Each row comes from the steps of one walk. Every step used is in the known rows, and no mark comes twice. Write the walk behind each row, first mark first.
Known rows
K P L: [ 0.02 -0.21 -0.01  0.13  0.41  0.48  0.16 -0.24  0.28 -0.03  0.33  0.21
 -0.28 -0.17 -0.22  0.07  0.09  0.05 -0.06  0.19  0.13  0.09 -0.01 -0.11
 -0.06 -0.12  0.04]
Q E B: [-0.15  0.16 -0.01 -0.09 -0.31  0.23  0.34 -0.18  0.33  0.03  0.31  0.19
 -0.03 -0.03  0.03 -0.01  0.14 -0.12  0.18  0.31  0.10  0.02  0.04 -0.01
  0.02 -0.05  0.08]
E S L P: [ 0.01 -0.09 -0.07 -0.14 -0.23 -0.07 -0.27 -0.26  0.28 -0.28  0.09  0.01
 -0.13 -0.25  0.05  0.10  0.07  0.04  0.22 -0.05 -0.02  0.21 -0.13 -0.12
  0.37  0.14  0.21]
L S Q: [-0.04  0.08 -0.38 -0.08  0.36 -0.23 -0.33  0.00  0.13 -0.41 -0.18  0.38
 -0.03 -0.42 -0.47  0.35  0.19  0.10 -0.18 -0.32 -0.14 -0.61  0.15 -0.44
 -0.13 -0.22  0.07]
E B: [ 0.10 -0.02 -0.03 -0.16 -0.22 -0.08  0.17 -0.49  0.35  0.16  0.21  0.28
 -0.10 -0.01  0.01  0.23  0.16 -0.05  0.19  0.23  0.23  0.45 -0.08 -0.15
  0.11  0.10  0.06]
Q Y: [-0.23  0.32  0.01  0.08  0.12  0.16 -0.05 -0.02  0.09  0.12  0.34  0.52
 -0.10 -0.09 -0.43  0.30  0.10 -0.17  0.12  0.35  0.17  0.03  0.14 -0.13
 -0.12 -0.14  0.18]
B Q S L P: [-0.04  0.16 -0.16 -0.04  0.53 -0.46 -0.35 -0.51  0.14 -0.40  0.17 -0.01
 -0.34 -0.19 -0.32  0.05  0.07  0.02  0.17  0.12  0.32 -0.57  0.03 -0.15
 -0.08 -0.05  0.03]
B Y E Q S L P: [-0.30  0.17 -0.08 -0.08  0.18 -0.38  0.26 -0.56  0.07  0.02 -0.27 -0.23
 -0.13 -0.30 -0.07 -0.05 -0.03 -0.04  0.14 -0.08  0.20  0.14 -0.08 -0.04
  0.09  0.17  0.16]
S Q E: [-0.11  0.16 -0.13 -0.05 -0.34 -0.04 -0.18  0.13  0.21 -0.44  0.16  0.23
 -0.05 -0.49 -0.17  0.25  0.20  0.01  0.02 -0.07  0.11 -0.29  0.12 -0.14
 -0.14 -0.24 -0.05]
E Y B Q S: [-0.06 -0.25  0.01 -0.03 -0.11 -0.29  0.13 -0.70  0.26 -0.01 -0.16 -0.30
 -0.46 -0.08 -0.12  0.11  0.02 -0.15  0.11  0.02  0.28  0.07 -0.13 -0.12
 -0.04  0.11  0.20]
S E Q: [-0.09  0.02 -0.05 -0.05 -0.42 -0.26 -0.20 -0.21  0.18 -0.41  0.02 -0.21
  0.05 -0.22  0.13 -0.01 -0.10 -0.01  0.25  0.47  0.03  0.27 -0.02 -0.12
  0.35 -0.51 -0.02]
K P: [-0.08 -0.18 -0.19 -0.09  0.35  0.32  0.30 -0.25  0.29  0.02  0.11  0.24
 -0.16 -0.05 -0.32  0.54  0.14  0.04 -0.09  0.04  0.08  0.17  0.00 -0.11
  0.02 -0.06  0.03]
P L S Q E B: [ 0.09  0.06  0.01  0.23  0.21  0.14 -0.27 -0.08  0.20 -0.32  0.29  0.28
 -0.21 -0.45 -0.17 -0.45  0.10  0.02  0.00  0.07  0.02 -0.51  0.09 -0.29
 -0.21 -0.23  0.08]
P K: [ 0.05  0.10 -0.15 -0.25 -0.05  0.22 -0.10 -0.12  0.10  0.01  0.08  0.06
 -0.09 -0.14  0.20  0.05 -0.06  0.14  0.03  0.26  0.21 -0.36 -0.04 -0.18
 -0.04 -0.02  0.05]
E Q S L: [-0.06 -0.09  0.01 -0.02  0.11 -0.11 -0.14 -0.59  0.22 -0.43  0.30 -0.08
 -0.07 -0.21 -0.33  0.15  0.07 -0.11  0.25  0.02 -0.14  0.01  0.03 -0.12
  0.08  0.11  0.09]
K P L S E Q B: [-0.04 -0.22 -0.02  0.15  0.52  0.43  0.24 -0.18  0.32 -0.21  0.13  0.07
 -0.19 -0.11 -0.33 -0.17  0.09  0.09  0.00  0.10 -0.09 -0.05  0.04 -0.14
 -0.10 -0.17  0.01]
P L S E B: [ 0.11  0.07  0.03  0.25  0.21  0.08 -0.27 -0.10  0.16 -0.22  0.22  0.20
 -0.15 -0.42 -0.01 -0.53  0.02  0.03  0.13  0.39  0.07 -0.38  0.03 -0.28
 -0.03 -0.41  0.10]
L P: [-0.10  0.10 -0.29 -0.36  0.36 -0.10 -0.20 -0.10  0.24  0.03 -0.08  0.24
  0.00 -0.09 -0.20  0.18  0.10  0.00 -0.05  0.33 -0.21 -0.12 -0.03 -0.41
  0.11  0.24  0.25]
K P L S E Y B: [-0.03 -0.27 -0.01  0.15  0.45  0.40  0.33 -0.20  0.31 -0.15 -0.07  0.09
 -0.30 -0.21 -0.27 -0.11  0.09  0.00 -0.06  0.00  0.01 -0.18 -0.06 -0.15
 -0.14 -0.28  0.11]
K P L S Q: [ 0.02 -0.19 -0.11  0.12  0.60  0.40  0.08 -0.14  0.27 -0.24  0.14  0.30
 -0.27 -0.25 -0.41  0.08  0.13  0.09 -0.16 -0.12  0.01 -0.25  0.04 -0.21
 -0.19 -0.19  0.03]
B E Q: [-0.10 -0.16 -0.16 -0.23 -0.04 -0.59 -0.32 -0.62  0.11  0.13  0.14 -0.05
 -0.13  0.14  0.31  0.07 -0.12  0.10  0.08  0.07  0.20  0.36 -0.03 -0.02
  0.25  0.33  0.01]
Q B: [-0.10  0.06 -0.06  0.03 -0.02  0.05  0.15  0.00  0.28  0.24  0.27  0.10
 -0.01 -0.25 -0.11  0.14  0.34  0.08  0.27  0.39  0.06  0.15  0.15 -0.14
 -0.06  0.25  0.00]
S L P: [-0.04  0.18 -0.15 -0.20  0.06 -0.16 -0.32 -0.13  0.27 -0.21 -0.04  0.22
  0.06 -0.56 -0.17  0.01  0.24  0.02  0.12  0.00 -0.10 -0.25 -0.10 -0.27
 -0.08 -0.05  0.19]
Y B Q E: [-0.15 -0.14 -0.12  0.00  0.03 -0.30  0.44 -0.27  0.32 -0.08 -0.25 -0.20
 -0.38 -0.21  0.15 -0.03  0.21 -0.14  0.02  0.06  0.30 -0.43 -0.03 -0.19
  0.18 -0.27  0.05]
K P L S E: [-0.02 -0.15 -0.09  0.15  0.56  0.42  0.14 -0.10  0.25 -0.20  0.12  0.23
 -0.21 -0.21 -0.30 -0.04  0.07  0.08 -0.06  0.12  0.02 -0.23  0.02 -0.16
 -0.10 -0.34  0.04]
Y E S L: [-0.21 -0.11 -0.05 -0.02 -0.35 -0.04  0.26 -0.14  0.31 -0.10 -0.25 -0.07
 -0.12 -0.40  0.31  0.06  0.25 -0.13  0.32 -0.17  0.23  0.28 -0.17 -0.07
  0.53 -0.06  0.23]
K P L S E Y: [-0.01 -0.19 -0.04  0.14  0.44  0.42  0.11 -0.24  0.25 -0.18  0.09  0.13
 -0.26 -0.15 -0.32 -0.08  0.00  0.06 -0.07  0.08  0.02 -0.08 -0.02 -0.13
 -0.16 -0.27  0.09]

Which walk is each row?
[-0.28 -0.05 -0.06 -0.21  0.13  0.01  0.35 -0.26  0.30 -0.21 -0.35 -0.14
 -0.04 -0.22  0.03 -0.10  0.19 -0.19  0.27 -0.11 -0.06 -0.14 -0.14 -0.18
  0.26  0.16  0.24]
Y E Q S L P K
[-0.06 -0.27  0.01 -0.08 -0.36 -0.12  0.19 -0.53  0.28  0.15 -0.20 -0.19
 -0.30 -0.19 -0.02  0.17  0.07 -0.16  0.06  0.04  0.13  0.31 -0.15 -0.17
  0.01  0.10  0.26]
E Y B
[-0.02 -0.23 -0.06  0.13  0.51  0.39  0.13 -0.25  0.27 -0.28  0.12  0.10
 -0.21 -0.12 -0.30 -0.10  0.01  0.07 -0.08  0.07 -0.07 -0.08  0.01 -0.17
 -0.03 -0.29  0.05]
K P L S E Q
[-0.04  0.15 -0.28 -0.07  0.25 -0.34 -0.12 -0.19  0.18 -0.32 -0.23  0.15
 -0.04 -0.14 -0.18 -0.01  0.04  0.07  0.07  0.10  0.04 -0.43  0.04 -0.31
  0.07 -0.48  0.04]
L S E B Q
[-0.02  0.01  0.09  0.32  0.29  0.10 -0.14 -0.05  0.15 -0.29  0.10  0.11
 -0.20 -0.40 -0.11 -0.59  0.01 -0.08  0.09  0.31 -0.03 -0.48  0.05 -0.29
 -0.02 -0.47  0.15]
P L S E Q Y B
[-0.15  0.10  0.02  0.01 -0.40 -0.29 -0.02 -0.21  0.17 -0.26  0.03 -0.33
  0.05 -0.23  0.10 -0.14 -0.06  0.07  0.35  0.49  0.09  0.36  0.03 -0.02
  0.20 -0.32 -0.09]
S E Q B Y
[ 0.09  0.01 -0.06  0.26  0.43  0.14 -0.38 -0.16  0.11 -0.13  0.31  0.23
 -0.21 -0.42 -0.14 -0.38  0.02  0.04 -0.04  0.29 -0.01 -0.47  0.10 -0.35
 -0.06 -0.21  0.17]
P L S
[-0.13  0.14 -0.02  0.03 -0.13 -0.13  0.01  0.16  0.21 -0.28 -0.05  0.46
 -0.18 -0.48 -0.39  0.37  0.33 -0.15  0.06 -0.20  0.21 -0.23  0.07 -0.22
 -0.22 -0.24  0.01]
S Q Y B
[-0.30  0.13  0.04  0.04  0.17 -0.11  0.32  0.00  0.15  0.32 -0.02  0.46
 -0.22 -0.09 -0.13  0.16  0.22 -0.23  0.17  0.10  0.29 -0.18  0.03 -0.07
 -0.07 -0.02  0.16]
Q Y B E
[-0.22 -0.17 -0.09 -0.05 -0.25 -0.01  0.32 -0.15  0.27  0.01 -0.23 -0.06
 -0.16 -0.19  0.32  0.17  0.18 -0.15  0.25 -0.01  0.22  0.37 -0.12 -0.11
  0.63  0.03  0.24]
Y E S
[ 0.03 -0.06 -0.06 -0.20 -0.24  0.02 -0.26 -0.23  0.26 -0.28  0.05 -0.03
 -0.13 -0.22  0.13  0.00  0.02  0.08  0.21 -0.07  0.01  0.06 -0.16 -0.11
  0.31  0.16  0.19]
E S L P K
[-0.21  0.21 -0.28 -0.02  0.41 -0.11 -0.11  0.15  0.12 -0.34 -0.28  0.51
 -0.04 -0.36 -0.57  0.28  0.24 -0.05 -0.09 -0.38 -0.08 -0.62  0.16 -0.40
 -0.18 -0.26  0.15]
L S Q Y E
[-0.03  0.25  0.01 -0.04 -0.43 -0.33  0.09 -0.26  0.16 -0.05  0.00  0.01
 -0.01 -0.26  0.18 -0.02 -0.05  0.05  0.36  0.48  0.40  0.32 -0.09  0.02
  0.13 -0.44 -0.08]
S E B Y
[-0.13 -0.34 -0.09 -0.16 -0.01 -0.50  0.36 -0.40  0.28  0.18 -0.31 -0.09
 -0.24 -0.13  0.35  0.06  0.19 -0.10  0.08 -0.11  0.18 -0.02 -0.13 -0.14
  0.29  0.16  0.07]
Y B E Q
[-0.35  0.21  0.10  0.12 -0.11  0.18  0.25  0.03  0.19  0.04  0.02  0.34
 -0.12 -0.18 -0.17  0.11  0.20 -0.28  0.31  0.02  0.25  0.18 -0.01 -0.02
  0.17 -0.13  0.27]
Q Y E S L
[-0.24  0.09 -0.09  0.01 -0.11 -0.30  0.27 -0.47  0.03  0.21 -0.19 -0.22
 -0.23 -0.24  0.21  0.12 -0.09  0.02  0.12  0.01  0.46  0.43 -0.07  0.03
  0.34  0.08  0.13]
B Y E S
[-0.05 -0.22 -0.15 -0.03  0.11 -0.44  0.30 -0.39  0.30 -0.04 -0.29 -0.16
 -0.41 -0.24  0.14  0.11  0.22 -0.10 -0.01  0.03  0.35 -0.28 -0.08 -0.27
  0.23 -0.22  0.04]
Y B Q
[-0.09 -0.26 -0.09 -0.26 -0.03 -0.37  0.33 -0.17  0.29  0.15 -0.44 -0.03
 -0.27 -0.21  0.48 -0.09  0.21 -0.02  0.18 -0.23  0.22 -0.33 -0.24 -0.09
  0.25  0.25  0.12]
Y B E S L P K
[-0.20 -0.07 -0.08 -0.19 -0.23  0.04  0.27 -0.07  0.31 -0.11 -0.40 -0.10
 -0.10 -0.30  0.34 -0.08  0.19 -0.09  0.28 -0.18  0.14  0.07 -0.22 -0.12
  0.47  0.07  0.27]
Y E S L P K
[-0.07 -0.15 -0.01  0.18  0.54  0.33  0.27 -0.28  0.24 -0.16  0.11 -0.01
 -0.22 -0.12 -0.32 -0.20  0.01  0.13 -0.01  0.07  0.00  0.00  0.04 -0.08
 -0.16 -0.14 -0.01]
K P L S E Q B Y
[-0.24  0.18 -0.01 -0.07 -0.04 -0.06  0.42 -0.11  0.22  0.26 -0.17 -0.21
 -0.07 -0.28  0.10 -0.24  0.21  0.14  0.35  0.06  0.20  0.12 -0.02  0.02
 -0.06  0.44  0.06]
Q B Y E S L P K
[ 0.05  0.12 -0.02 -0.12 -0.17 -0.28  0.23 -0.70  0.19  0.29  0.15  0.12
 -0.16 -0.03  0.01  0.15  0.00  0.03  0.14  0.18  0.41  0.56 -0.07 -0.03
  0.01  0.16  0.01]
E B Y
